Each row comes from the steps of one walk. Every step used is in the known rows, and no mark comes twice. Write the walk behind each row, first mark first.
Known rows
vovam rumu zakofu: [ 51.6  -6.4  15.0  25.4  12.7  28.5  52.9  14.1 -16.2 -11.9  14.6 -60.2
   0.6  22.0 -24.6   7.2 -18.0  26.8  13.2   2.4]
rumu somin lino puzinu: [ 34.1  -2.8  17.2  45.0  25.1  18.9  32.9 -12.2 -16.9   5.6  18.2  -9.5
  27.4  -3.2 -33.8 -13.7  -5.8  -3.7  44.6 -10.9]
puzinu lino: [ 31.8   5.6  31.5  41.5 -17.1  15.7  56.9  15.8 -12.6 -23.2  -8.7 -43.5
  -2.2   0.6 -33.6  -0.2 -21.5 -22.8  31.6  18.6]
zokes lino vovam: [ 33.4  14.8  49.3  10.4   3.1   6.8  56.1 -19.3 -17.5 -25.5  -5.3 -21.0
 -44.0  14.4 -18.1   8.6   4.2 -19.1 -12.5   8.7]
lino zakofu: [ 26.3  -0.4  18.2  28.9   4.5   8.8  38.9  10.0  -5.5 -24.5  -6.0 -54.8
 -41.3  16.4 -27.4  -4.9 -10.4 -15.4   4.0  12.4]
tifure lino komi: [ 24.4  -3.4  10.1  31.5 -16.6   3.5  27.1   7.7 -11.8  -6.0   8.0 -24.5
 -12.0  -2.5 -34.7  -2.9 -12.5 -29.9  64.4  22.6]
rumu somin lino vovam: [ 43.3  -4.1  25.0  39.0  18.3  19.3  61.1 -12.5 -11.7 -11.9  14.5  15.1
  13.1  -6.6 -34.6   1.2  -0.9  -1.3  24.3 -13.1]
vovam lino zakofu: [ 28.1  -2.9  27.3  19.3  11.7  19.6  38.3   1.4 -22.4 -28.2 -14.4 -58.3
   3.9  -2.8 -14.3  10.7  -8.9 -13.8  19.2  11.1]
zakofu rumu somin: [ 52.9  11.6   5.3  38.3  30.6  35.7  66.3  10.0  -0.9   2.5  26.4 -20.2
 -12.1  -6.1 -26.9   0.1 -22.3  26.9  15.6  17.0]
somin lino komi: [ 23.8   8.8  27.0  38.3  -1.7   6.5  28.1   9.3 -10.4 -14.1  -4.1 -21.3
   1.4  -6.6 -19.9 -16.1  -3.8  -7.3  40.0  -1.4]
komi lino zakofu rumu somin: [ 31.7   1.9  15.1  41.6  11.1  39.6  23.9 -13.7   4.2   7.9  27.3 -26.8
  -4.4  -7.5 -31.5   6.3   3.1  28.9  34.1  -5.9]
zakofu lino vovam rumu: [ 31.8  16.8 -10.7  26.3   6.6  30.1  90.3 -16.0   0.5 -28.9   4.7 -17.6
   9.0 -11.9 -12.5  20.0  10.9  -3.8  -0.2  19.9]
komi lino zakofu: [ 17.7  -0.8  28.3  30.7 -15.7  13.8  21.1  -7.6  -7.5 -12.6  -3.0 -48.0
 -28.8   9.8 -35.0   0.0   1.8 -13.6  34.4   9.5]
tifure lino somin: [ 30.2  -7.3  10.3  27.2   3.6   3.5  52.3 -10.9 -11.6   6.9   6.0 -11.4
  -1.9  -3.3 -34.0   8.6 -18.7 -33.3  41.8  21.3]
vovam rumu somin lino zakofu: [ 48.1  -5.7  15.0  35.6  26.5  27.7  31.7  -1.7 -13.2  -7.7   5.5 -28.5
  45.4 -16.2 -19.0   3.3  -9.6  29.8  15.2 -11.9]
lino vovam: [ 24.0   2.9  19.9  25.8  -0.2   9.1  71.0  -6.7  -6.7 -31.9  -2.0 -16.9
 -39.2  10.7 -27.6   3.2  -3.7 -24.1  13.6  13.4]
komi lino vovam rumu: [ 17.8   5.2  19.4  21.0 -16.0  22.4  56.3 -31.9  -9.8 -24.7  -3.3 -17.1
   9.5 -11.8 -21.2  19.3   6.4   0.3  43.9  15.5]
somin lino vovam rumu zakofu: [ 41.7  -7.3  23.6  27.2  15.7  26.3  61.1  -9.9 -15.0 -25.4  13.7 -25.0
  38.9   4.1 -15.5  11.4  11.8  28.8  21.8 -28.8]
lino vovam rumu somin: [ 40.3  -6.6   9.6  27.8  15.3  30.3  63.1 -18.6  -8.8 -16.6  12.6  -1.7
   9.2  -5.2 -24.9  16.3 -13.9  10.5  13.0   2.2]
somin lino zakofu: [ 32.6   3.9  24.7  34.4  11.0   6.9  38.7   9.9 -11.0 -23.9  -9.0 -43.5
  -2.2  -0.3 -21.9  -9.3   0.4  -5.8  13.8   0.0]
somin lino: [ 45.0  12.8  25.2  31.5   9.6   7.3  63.6  15.7 -17.4 -16.8  -5.1 -30.4
   3.0  -5.2 -25.9 -11.3 -11.7  -5.3  24.6  20.5]
rumu zakofu: [ 50.0  -9.1  24.3  32.3   7.3  19.6  51.7  21.6 -13.2  -9.0  20.6 -53.2
 -34.0  37.5 -38.9  -3.5 -15.6   4.1  13.5  -1.4]

Write each row's walk
[ 54.5   2.9   4.0  38.3  11.1  30.9  67.6  17.6  -2.9  -0.1  31.7 -46.9
 -19.9  30.7 -39.6   0.5   1.9   3.0   1.3   2.0] | rumu zakofu lino
[ 45.8   5.7 -12.0  36.4  18.1  42.0  81.4 -21.1   1.2  -9.1  25.5   4.1
  22.7 -12.6 -24.9  21.6   3.7   7.9   0.5   5.1] | zakofu lino vovam rumu somin
[ 18.4  -4.8  32.2  43.8 -16.8  14.4  32.4   8.5  -4.9 -29.3 -12.3 -56.3
  -6.1   6.2 -30.0   0.3  -7.8 -23.0  21.9  -2.3] | puzinu lino zakofu
[ 20.9   8.1  18.6  35.4  14.4   7.2  42.3  -7.6 -17.3 -14.4  -1.0 -31.9
  14.7  -3.4 -22.6 -15.2   1.7 -15.9  43.2   4.9] | somin lino puzinu
[ 34.8  11.4   4.6  45.5  41.5  33.6  45.8 -15.4  -6.3   6.3  28.7 -11.2
  38.5 -20.1 -18.3  -9.1   3.7  26.7  42.7 -11.4] | zakofu rumu somin lino puzinu
[ 24.6  16.1  -0.3  40.6  -5.9  20.3  44.5   7.1   5.1  -8.2   9.6 -24.8
 -23.7   3.2 -26.2  -6.8   2.9 -20.0  17.2  13.2] | zakofu lino komi
[ 11.1   2.5  33.7  48.4 -29.4  14.9  21.4   9.5  -4.5 -20.2  -7.1 -33.9
  -2.0   0.0 -27.1  -6.8 -11.5 -25.6  48.2  -2.2] | puzinu lino komi
[ 42.7   9.9  13.4  40.4  34.1  32.3  73.6 -14.5  -0.9 -10.0  26.1  13.6
  24.5 -22.9 -19.0   5.6   8.0  29.0  22.2 -13.6] | zakofu rumu somin lino vovam
[ 32.5  -1.1  -2.7  41.4  15.7  30.9  46.9  -7.1  -2.5   1.4  36.1 -46.9
  -7.8  32.9 -35.7  -4.1  16.1  -8.0  19.7 -14.1] | rumu zakofu lino puzinu
[ 25.6  -1.6  29.4  18.6  17.8  20.0  53.3 -16.6 -20.9  -4.0 -11.1 -21.9
  15.5 -11.2 -12.2  14.1 -19.4 -17.9  21.5   9.7] | vovam lino somin
[ 31.7  17.9  13.7  35.0  27.2  20.8  51.4   6.6  -0.5 -22.6   1.7 -45.2
   9.2 -17.7  -5.0  -5.4   8.5  24.6  11.7  -0.4] | somin lino zakofu rumu
[ 59.3  15.7  11.7  43.4  37.5  33.5  66.2   9.6  -6.8   3.6  25.6 -10.0
  26.7 -23.5 -22.4  -5.4 -11.7  38.2  24.0   4.2] | zakofu rumu somin lino
[ 35.9  25.7  36.8  16.2  24.1  21.2  36.8  -5.0  -6.2 -17.6   1.3 -59.3
 -36.6   3.9  -0.9   4.3   7.0  18.9 -23.4   6.3] | zokes lino zakofu rumu
[ 36.3  -0.9   7.4  38.0  29.4  28.7  35.1 -19.6 -19.9   2.1  13.6 -16.3
  62.6 -19.1 -18.5  -3.0  -8.6  18.8  43.3  -6.7] | vovam rumu somin lino puzinu
[ 40.8  -5.5   7.4  39.1  18.7  31.7  58.3  -7.4   5.5  15.5  31.2 -23.5
 -12.1  27.9 -33.2   6.2   4.7  -3.4  -7.2 -19.9] | rumu zakofu lino somin
[ 40.5  -2.1   5.6  37.2   8.2  31.1  75.6  -5.9   3.4 -15.9  32.4 -23.4
 -22.2  29.3 -35.8  11.6  21.7  -5.8  -0.5 -16.3] | rumu zakofu lino vovam
[ 18.9  13.5  16.7  32.0   0.8  27.9  33.1  -9.7   4.5 -12.6   7.8 -49.1
 -16.4  -7.8 -19.3   3.6  10.8  16.2  32.8   9.3] | komi lino zakofu rumu
[ 15.8   1.4  33.5  39.9 -20.7  15.9  64.5  -8.3  -5.3 -37.4  -7.9 -19.2
  -2.7   0.9 -30.3   8.8  -1.4 -32.3  31.2   0.3] | puzinu lino vovam
[ 17.6  10.1  20.3  45.3   0.2  30.1  46.1   7.0   5.4 -29.1  -1.8 -58.4
   5.3 -10.8 -12.8   4.2   1.4   6.2  20.1  -2.0] | puzinu lino zakofu rumu
[ 42.9  -3.0  -2.3  33.9  22.5  40.0  60.7 -13.4   3.2  11.5  26.4 -29.4
  23.0  11.5 -17.7  17.3   2.3  18.9  -7.4 -16.8] | vovam rumu zakofu lino somin
